What can hang from each mark:
vidabi: nesin nugef
lasi: lupa
mezo: mosutig
golo: fepo povu
pigas: dutu lupa mabaf tezemo
sesaz: gike pigas
tezemo: golo pigas
fepo: golo
lupa: pigas
dutu: mosutig pigas
kuze: gike
mabaf: pigas
ritol: mosutig
nesin: gike
keko: mosutig
gike: kuze nesin sesaz
mosutig: dutu keko nugef ritol
nugef: mosutig vidabi

Every row comes from one small tree of marks. Brackets hold a mark, then the marks that hang from it, in alphabetical order. Every link used is in the known rows. Which tree was each row made from?
In the rows, 128 means zero.
Known rows:
{fepo {golo povu}}: [142 178 139 165 111 113 129 117 110 111 120 130 122 193 129 158 118 142
 151  98  50  69 114 110 120 154 134  97  67 100  92 109 155  65 130 156
 115  82 108 135 128 106 112 112 129 128 141 104  80  97  83 140]
{vidabi {nesin {gike kuze sesaz}} {nugef {mosutig dutu}}}: [157 147  91 124 111 100 119  89 121 189  87 125 169 139 131 185 101 149
 169 119 149 132 124 105 119 121 108 142  79 115 140  81 129 163 109 163
 179 129 127 171 123 113 183 170 170  95 149  89  94  96 151 133]
{keko {mosutig dutu nugef ritol}}: [133 166 153 106 136 114 128 147 108 120 154 197 133 113 109 142 146 154
 119 141  81  97 137 187 142  82 109 102 138 157 112 129 117 204 137 187
 168 114 131 179 141 103 137 149 141 123 172  39  76  96 124 118]
{pigas {dutu mosutig} mabaf}: [163 114 120 146 120 136 137 159 129 102 101 164 148 154 136 128 133 146
 152 109  59  88 112 166 153 120 121  83 104 126 135  69 214 173 135 171
 134  78 136 112 104  99 138 123 110 122 113 172 132 115  91 177]
{keko {mosutig {nugef vidabi}}}: [118 164 151 128  94 133 131 128 124 155 162 163 134 144 116 128 125 176
 124 142 121 112 129 165  99 127 120  91 152 126 117 118 115 153 149 163
 125  91 111 163 129 101 101 138 155 100 154  96  60 109 122 126]
{mezo {mosutig {dutu pigas} keko {nugef vidabi}}}: [112 144 144 102 134 132 147 124  81 160 139 133 124 102 137 120 149 163
 126 145 115  98 113 187 145  78 146  74 171 176 123 147 136 150 145 197
 115 139  89 176 139 137  90 173 148  71 133  57  73 136 115  84]
{dutu mosutig pigas}: [165 117 126 148 147 159 153 120 100 131 108  72 142 133 123 151 114 147
 167 123  86 100  72 128 167 141 131 103 104 138 113 132 240 153 173 152
 102 101 102 128 110 103 145 109 196 152  86 121  91 119  87 155]
{nesin gike}: [149 167  94 184 133 151 155 114 118  94 114 121  97 158 145 155 133 134
 121 128  86  79 108  99 105 160 117 111  90 107 124  93 173  98 133 145
  56 103 147 128  93  90 140 121 139 125 100 133  80 113 115 153]
{mezo {mosutig dutu nugef}}: [126 151 144 134 111 124 133 123 110 132 144 138 127  98 136 136 150 165
 130 143  87  67 109 167 126  89 138 101 114 129 136 132 149 135 119 176
 112 122 107 184 129 114 137 177 117 100 131  73  74 113 114 104]
{pigas lupa mabaf {tezemo {golo fepo}}}: [182 103 132 130 140  55 157 135 143  89 111 197 195 206 118 140  50  98
 159 132  89 137 124 117 162 151 153 125 134 101 154  70 142  89 103 146
 115 150 133 134  82 111 131 107  52 153 130 149 140  99  84 159]
{mezo {mosutig keko}}: [131 146 138 143 103 158 124 139 110 139 153 117 133 136 150 147 130 162
 131 133  85  64 112 143 136 115 124  92 130 136 116 120 149 102 130 166
  51 132  93 158 108 120  93 143 144 113 133  73  82 133 112  98]
{tezemo {golo fepo povu} {pigas {dutu mosutig}}}: [162 136 140 125  84 124 143 143 135 102 124 107 190 145 117 146  53 139
 154  99 198 106  98  76 155 167 144  74  92 154 174  92 202 130 175 109
 107 114  93 160 105  78 130 156 116 172 152 149 120 111  67 185]
{mezo {mosutig {dutu {pigas lupa tezemo}} keko nugef}}: [133 120 161 106 158  97 148 113  77 155 115 146 152 102 148 130 125 134
 125 144 110 109 106 180 169  63 133  89 170 159 136 146 148 145 118 195
 103 169 104 167 121 120  98 169 120 100 133  55  94 122 109  88]
{ritol {mosutig dutu}}: [143 158 144 131  89 144 141 145 112 120 128 160 128 143 145 166 155 167
 127 114  81  91 101 154  85 122 117 124  79 142 149 105 163 168 160 152
 100  95 124 172 136 110 140 126 135 123 115  98 106 107 105 152]
{mosutig dutu nugef}: [122 142 137 138 134  85 135 116  98 110 125 164  96 117 121 128 145 139
 123 144  47  90 116 171 136  94 135 112 114 124 134 126 147 133 100 166
 145  99 124 172 136 126 163 156  97 107 141  74  63  99 115 134]
{kuze {gike sesaz}}: [142 146  94 171 121 168 134 119 105 113 119 124 125 157 149 122 122 140
 125 126  82  91 129 124 114 164 146 103  78 105 102 102 149 154 135 162
  78  87 104 148 141 129 167 117 159 123 137 126  59 109 105 146]
{gike kuze nesin {sesaz {pigas lupa}}}: [161  68  74 138 146 112  64 101 131  95 142  78 208 177 121 124  19  95
 177 101  78 108 149  79 129 174 156 176  79  58 144 124 151 105  94 153
 218 106 100 226 164 102 139 116 153 164 137 112 103  68 129 115]
{golo fepo}: [146 138 109 166  95 119 141 121 120  91 151 119 127 176 133 145  97 137
 140 141  71  51 117  86 139 152 150 122  83  92 131  94 174  72 128 136
  70  88 103 161  95  99 164  99 124 146 144  88  73 109  85 164]
{tezemo {golo povu} {pigas {dutu mosutig} lupa mabaf}}: [178 139 143 122 129 109 149 143 148  98  90 164 209 130 112 137  57 137
 163  89 175 149  93 129 166 152 127  66 121 141 170  71 190 153 134 134
 141 124 125 141  95  72  94 157  73 156 121 180 149  98  88 157]
{nugef mosutig}: [145 154 125 148  91 128 118 129 116 129 146 143 141 172 103 159 121 177
 124 112  94  88 109 148 111 148 106 102  97 118 119 111 160 135 153 169
  92  80 121 155 119  93 118 124 155 103 126 116  83 120 130 162]
{nesin {gike kuze {sesaz pigas}}}: [151 119  68 175 139 155 115 103 120  84 109  74 134 154 145 143  78 106
 146  97 109  85 126  54  96 172 127 141  81  90 137 101 145 122 142 163
 122  95 129 170 132  79 149 118 142 141 123 137  93  96 119 144]
{tezemo golo}: [152 138 128 139 117 128 133 135 144  94 131 135 141 168 119 165  99 137
 152 125  63 106 123 121 126 181 130 110 102 114 131 105 161  86 141 123
  97 112 108 151 114 125 150 135 105 152 116 124  84 123 108 132]
{vidabi {nesin gike} {nugef {mosutig keko}}}: [141 161 118 135 107 107 141  98 107 207  87 135 142 140 142 199 128 159
 154 131 146 129 104 132 137 121  95 105 113 137 122  68 132 122 100 145
  91 158 136 127  85 110 141 148 176  81 136  82  81 129 163 134]
{dutu pigas}: [158 114 108 145 159 138 152 107 101  96 118  94 122 140 144 155 117 145
 155 125  62  91  86 117 162 160 136 121 110 113 118 121 203 114 135 156
 113 106 115 138 112  87 130  89 149 144  90 106  84 121  88 141]
{nugef {mosutig keko} {vidabi nesin}}: [130 162 128 103  62 127 134 125 103 196 158 164 127 182  92 151 140 196
 119 134 121 123 123 180 116 131 120  92 141 172 127 107 112 122 158 165
 127 109 105 160 138 144  86 140 203  41 151 103  83 149 152 138]
{dutu {mosutig keko}}: [138 141 149 157 109 150 129 143 103 151 126 116 124 156 117 144 115 143
 139 130  69  93 104 146 147 114 116  88 119 152 106 119 188 128 153 145
  66 100  94 128 105 140 132 135 173 130 132  96  85 122 109 146]
{fepo golo}: [141 155 128 173 122 122 138 111 125 123 125 141 127 197 130 155 124 138
 155 111  26  76 125 137 122 145 131  93  82  91 109 100 157  73 149 157
 104  84 104 139 121 119 143 114 128 120 127 103  75 122 102 133]
{dutu mosutig {pigas lupa mabaf tezemo}}: [189  90 137 137 180 110 169 121 102 128  86 129 182 153 117 138  83 119
 174 126  96 140  69 141 192 124 137 115 136 132 129 109 219 163 140 170
 132 136 127 107  94  96 121  99 150 148  86 152 139 105  79 164]
{ritol {mosutig {dutu {pigas lupa mabaf tezemo}} keko}}: [156 116 153 101 143 108 152 146  84 137  95 180 158 145 158 157 124 137
 134 115  95 135  97 174 135  89 114 109 140 177 141 104 159 188 147 183
 108 142 131 148 121 116  95 103 123 119 114  88 140 118  94 137]
{vidabi {nesin gike}}: [168 146  92 156 112 134 158 101 122 134 113 122 100 143 145 176 146 149
 140 147  70  84 102 111 130 146 119 139  75 117 144  81 171  77 108 125
 102 134 151 139 104 103 160 119 168 116 109 117  89 120 122 137]
{lasi {lupa {pigas dutu mabaf {tezemo golo}}}}: [162 100 127 139 190  76 157 126 112 102  69 155 176 153 138 113 104 123
 174 106  58 147 138 125 149 108  96 117 131 115 206  79 139 126 144 161
 160 127 124 133 130  53 145 128  90 111 103 116 139 108 106 151]
{vidabi nesin {nugef {mosutig ritol}}}: [145 158 130 115 109  99 133 103 118 180 112 155 154 148 112 209 138 178
 169 134 110 120 106 143 173 127 115 135  99 120 126  82 122 131  88 145
 160 148 121 155 107 109 163 138 166  99 146  63  79 120 162 138]
{keko {mosutig {dutu pigas}}}: [158 138 133 114 127 145 144 141 109 129 148 136 156 105 131 127 130 150
 136 116  96 100  98 165 127 123 106 108 115 151 118 120 176 206 174 175
 145 100 130 162 134  81 132 124 173 135 129  82  98 103  91 136]
{mabaf {pigas {dutu {mosutig nugef}} lupa tezemo}}: [162 111 154 153 152 103 179  82  84 118 106 157 148 156 127 118  89 113
 125 109 165 147 103 159 169 110 139 113 154 120 168  81 170 160 125 133
 121 120 131 133 111 115 122 140 104 124 128 149 123  97 120 179]
{mosutig dutu keko nugef}: [108 136 153 126 139  79 126 125  77 133 119 174  90 118 129 124 138 130
 112 147  43  98 129 191 153  65 122  89 153 160 116 130 129 129  96 177
 121 118 115 163 131 153 134 157  98  96 163  38  62 114 123 113]
{lupa pigas}: [145 113 125 165 154 150 167 133  87 116 113 101 120 123 127 124 129 142
 159 119  59  99 113 105 127 147 115 123 103 117 147  92 168  99 135 161
 120 105 117 149 125  67 132 120 146 112  99 100  78 112 104 142]
{mosutig {dutu {pigas lupa mabaf}} keko ritol}: [159 136 120  93 215  97 159 141  75  89 104 201 132 121 121 138 136 112
 136 133  32 113 122 192 216  70 126  97 163 184 103 116 148 182 107 216
 166 147 136 151 117 130 117 111 109 119 130  36 122 113 113 102]
{sesaz gike}: [112 129 122 153  83 148 144 107 119  86 134 113 101 159 143 139 148 123
 122 120 102  76 104  98 119 203 108 130  85  95 111 101 165 119 118 132
  86  96 138 147 104  89 139 106 151 127  96 135  89 100 135 170]
{nugef {mosutig keko} {vidabi {nesin {gike sesaz}}}}: [139 176 106 115  75 142 136 115 105 188 141 155 129 178 108 156 134 176
 111 132 143 130 135 157  95 135 115  89 133 174 123  97 112 139 167 174
 115 115 113 156 143 132 100 148 216  36 144 118  90 142 149 136]
{keko {mosutig {dutu {pigas tezemo}} {nugef vidabi} ritol}}: [132 147 156  77 153 115 155 137  90 138 150 189 138 132 100 132 146 150
 124 143 126 134 127 183 155  95 131 108 171 183 124 147 111 223 164 195
 201 132 126 170 157 109 115 139 168 104 164  63  92 109 112 132]

Which tree is each row?
[152  93  93 144 140 142 129 115  98 111 112 128 184 165 149  99  96  95
 130 104 117 123 133 137 135 175 155 118  78 100 141  97 159 169 122 155
 132 125 128 165 161 106 151 123 168 125 130 165 102  99 119 168] -> {kuze {gike nesin {sesaz {pigas dutu lupa tezemo}}}}
[151 108 140 155 147 162 171 145  86 131  90 114 144 120 131 113 140 137
 155 103  86 103 118 129 138 128 104  91 100 133 165  86 212 151 165 166
 123  91 116 134 124  61 141 152 155 106  99 137 104 118 100 168] -> {lupa {pigas {dutu mosutig}}}
[113 166 139 124  97 132 145 124 109 143 156 148 122 113 122 121 160 174
 124 145 111  83 115 176 110  99 153  95 130 136 142 134 128 137 137 178
 124 113  99 187 141 127 121 186 130  75 133  89  70 118 121 106] -> {mezo {mosutig dutu {nugef vidabi}}}
[184 122 141 123 132  48 151 139 132  80 112 184 191 202 117 142  46 100
 155 123 108 131 114  97 162 158 153 128 122 104 142  77 140  80  87 147
 121 148 137 130  88 100 107 105  51 159 142 149 145  80  70 163] -> {pigas lupa mabaf {tezemo {golo fepo povu}}}
[115  84 136 144 103 124 166  85 100  85 112 112 148 139 134 117 125  70
 120  85 156 113  72 102 140 215 117 150  99  82 160  89 138 136 119 127
 104 142 162 155 112  49 125 104 133 126  87 172 132  95 151 201] -> {sesaz gike {pigas lupa tezemo}}
[145  97  77 149 127 167 118 128 100 104 124 103 164 151 151 103 112 114
 136 101  98  96 133 135 123 181 152 111  64 108 121  96 170 168 131 156
 131 103 121 171 168 114 159 118 182 124 130 152  82 109 119 160] -> {kuze {gike nesin {sesaz {pigas dutu}}}}
[168  72 143 119 162 105 166 168  90  96  85 146 161 151 134 118 109 114
 170  94  94 137 124 109 148 151 116 116 123 149 168  71 166 130 124 172
 173 133 143 115 134  61 101 126  90 118 118 165 143 108  70 176] -> {lupa {pigas dutu mabaf {tezemo {golo povu}}}}
[173 119 147  99 136 109 159 143 114 116  96 175 177 147 144 169 117 139
 152 110 106 140  94 159 119 125 122 120 115 157 157  99 169 184 162 165
 127 138 135 158 127 106 123 114 110 139  94 124 145 109  88 144] -> {ritol {mosutig {dutu {pigas lupa mabaf {tezemo golo}}}}}
[130 138 168 105 145  98 143 120  80 152  87 175 141 119 159 161 134 150
 125 131  97 127 110 186 128  69 110  85 150 166 134 123 154 174 137 181
  92 134 116 170 123 119 103 134 116 109 119  52  95 115 116 105] -> {ritol {mosutig {dutu {pigas lupa}} keko nugef}}
[166 122  86 167 157 135 151 106 114  73  83 143 152 142 161 132 106  84
 126  97 117 114 113 106 120 160 124 118  98  98 157  63 157 153 128 169
 114 124 159 131 121  55 144 119 110 115 103 182 136 102 106 175] -> {nesin {gike {sesaz {pigas dutu lupa mabaf tezemo}}}}
[166 158 155 125 121 120 151 123 138 111  95 147 203 131 109 143  62 135
 146  94 193 147  94 119 160 163 125  67 111 137 185  94 195 144 152 116
 115 125 111 153 100  69 106 180  94 160 124 171 130 101  96 158] -> {tezemo {golo povu} {pigas {dutu mosutig} lupa}}
[162  93 105 152 146 114 126 107 115  77 117 136 169 139 138 128  81  92
 150  98  82 122  99 120 146 159 145 150 103  82 146  78 134 136 106 163
 161 125 126 156 146  75 146  94 108 132 119 147 129  92 100 163] -> {gike {sesaz {pigas lupa mabaf tezemo}}}
[124  36 111 124 110 101 118  94 111  97 128  82 187 185 121 111  65  62
 151  87 155 118 107  71 137 221 133 183  95  73 161 117 140 120  97 127
 175 144 154 194 128  77 110 104 155 150 107 161 135  73 163 181] -> {sesaz {gike kuze nesin} {pigas lupa tezemo}}
[154 101  76 169 141 142 116 102 113  89 106  77 138 171 143 141  71  95
 143  97 121 100 122  49 104 174 133 153  91  97 148 107 136 127 143 159
 131 112 132 161 136  83 146 117 141 143 131 147 106  95 113 160] -> {nesin {gike kuze {sesaz {pigas tezemo}}}}
[113  47  88 132  87 139 102 111 117  86 145  42 154 157 128 119  91  90
 159  82 126  78 109  70 118 227 126 170  73  86 131 115 156 118 111 128
 172 109 143 203 138  82 122  94 180 150 103 142 106  84 161 167] -> {sesaz {gike kuze nesin} pigas}
[188  83 142 113 152 116 150 152 106 114  96  92 171 159 114 158  77 124
 185 111 110 137  68 113 179 153 142 116 121 169 110 121 214 155 156 154
 147 141 118 103 119 112 116  97 161 167 102 160 137 107  55 171] -> {dutu mosutig {pigas mabaf {tezemo {golo povu}}}}
[133  39  86 116 118 107 115 116 131  69 104 114 199 157 142  98  86  76
 160  69 131  98 124 108 141 203 120 139  94  69 155  72 170 156  88 160
 197 109 172 187 116  56 102 106 112 133  92 185 156  75 162 168] -> {sesaz {gike kuze nesin} {pigas dutu lupa mabaf}}
[157 160 132 129  87 104 130 141 132  76 141 113 148 176 120 163  73 131
 150 122 102  78 120  66 130 188 146 112  77 119 119 105 165  61 131 120
  86 109 102 158 108 106 136 121 104 168 151 109  87  92  70 150] -> {tezemo {golo fepo povu}}
[136 161 139 121 119 124 113 148  94 127 145 173 132 181  98 173 129 165
 111 122  80  92 136 164 151 113  98  88 137 167  97 123 125 152 145 191
  99 112 116 156 119 120  98 123 160  97 157  60  87 132 146 138] -> {nugef {mosutig keko ritol}}
[197  85 137 119 167  97 170 130 119 123  87 128 211 169 114 146  51 105
 185 126 118 145  84 120 191 136 149 104 136 139 134 100 217 150 160 155
 118 150 115 118  86 106 138 107 136 166  95 152 142 109  70 161] -> {dutu mosutig {pigas lupa mabaf {tezemo {golo fepo}}}}
[157 138  73 178 141 147 110 104 128  90 110  97 125 182 147 152  74 121
 142 120  90  88 147  53  95 159 125 136  87  90 123 109 153 115 132 165
 115  87 120 159 119 102 150 126 138 141 130 126  87  90 109 131] -> {nesin {gike kuze sesaz}}
[128 157 151 115  86 125 134 121 124 174 159 162 136 136 116 138 133 183
 131 150 118 115 124 171 112 123 119 104 143 133 126 110 115 144 138 151
 145 110 117 167 133 104 109 136 173  95 158  90  64 113 125 118] -> {keko {mosutig {nugef {vidabi nesin}}}}
[181  87 119 133 191  88 167 108 102  96  94 149 163 163 139 140  88 118
 162 127  75 134  83 132 188 142 145 134 143 108 135  99 185 126 102 175
 140 143 141 118  95  82 108  76 104 142  90 138 132 107  82 150] -> {dutu {pigas lupa mabaf tezemo}}
[152  61 154 122 175  93 140 137  76 155  86 117 142 149 131 142  90 124
 169 138  87 138  85 157 201  81 132  94 179 181  99 128 190 159 128 183
 130 152 111 101 111 135 103  97 156 131 123 101 106 127  82 145] -> {dutu {mosutig keko nugef} {pigas mabaf tezemo}}
[147 167  94 121  71 136 140 109 122 181 142 136 134 197  88 156 126 193
 130 126 151 116 125 131  83 157 125 113 110 144 143 104 122 126 169 166
 142  93 127 168 129 122 105 148 202  56 134 143  89 128 157 149] -> {nugef mosutig {vidabi {nesin {gike kuze}}}}
[173  33  75 129 157  86  67 118 128  92 136  98 220 195 120 119   6  81
 186 100  79 126 144  81 141 166 163 192  98  70 147 112 136 117  78 164
 248 126 115 206 166 109 126  94 136 161 145 135 134  65 113 135] -> {gike kuze nesin {sesaz {pigas lupa mabaf tezemo}}}
[151 124  82 160 126 159 112 126 108 116 138 113 147 179 144 118 102 133
 140 132  75  98 146 123 117 171 155 121  69 107  93 111 163 140 117 152
 115 102 106 166 155 143 161 113 192 130 136 124  61 100 112 137] -> {kuze {gike nesin sesaz}}
[145 115 142 110 135 138 145 137  82 139 138 118 142 114 149 134 134 140
 132 128 100  89  95 159 159  95 133 105 140 173 131 141 165 151 149 185
 102 155 104 159 131 121 105 146 154 110 129  69 109 132  92 113] -> {mezo {mosutig {dutu {pigas tezemo}} keko}}
[156  84 145 141 158 126 170 142  91 120 109 115 146 156 117 133 102 117
 164 115  85 139 118  97 135 162 121 136 121 138 166 101 150  99 148 145
 133 143 117 138 133  83 132 131 130 126 111 124 101 122  92 158] -> {lupa {pigas {tezemo golo}}}
[180 119 124  85 211  82 171 139 101  69 104 200 158 144 104 151 119 102
 152 127  55 135 114 166 207 112 147 130 138 163 138 116 151 182 120 193
 202 159 145 152 128 117 148 119  97 142 116  91 143 105  99 136] -> {mosutig {dutu {pigas lupa mabaf {tezemo golo}}} ritol}
[156 121 131 120 129 143 154 129  97 123 144 108 148 111 141 137 139 149
 140 125 102  84  85 144 147 117 143 124 109 146 144 137 180 153 151 175
 120 139 111 165 134 101 129 145 152 121 111  97 110 120  86 130] -> {mezo {mosutig {dutu {pigas tezemo}}}}
[152 139 138 119 116 145 151 136 100 120 112 138 136 128 153 169 149 163
 139 112  90 100  89 149 107 125 119 122  89 152 143 115 185 180 171 163
 109 104 122 169 136 100 134 111 150 132  96  96 111 114  92 146] -> {ritol {mosutig {dutu pigas}}}
[159  80  80 151 147 117  91 106 132  79 113 108 184 149 128 123  41 106
 174  91  73 102 128  89 133 157 144 155 102  63 140  92 130 131 104 180
 192  88 109 193 144  87 136 104  95 149 134 126 116  77 116 123] -> {gike kuze {sesaz {pigas lupa mabaf}}}
[163  85  70 159 150 135 119 117 119  78  92 104 149 168 155 132  77  91
 148  87 113 101 131  68 113 162 129 142  97 101 154  84 146 152 134 175
 156 105 147 147 135  73 138 116 115 134 131 171 131  98 104 169] -> {nesin {gike kuze {sesaz {pigas dutu mabaf tezemo}}}}
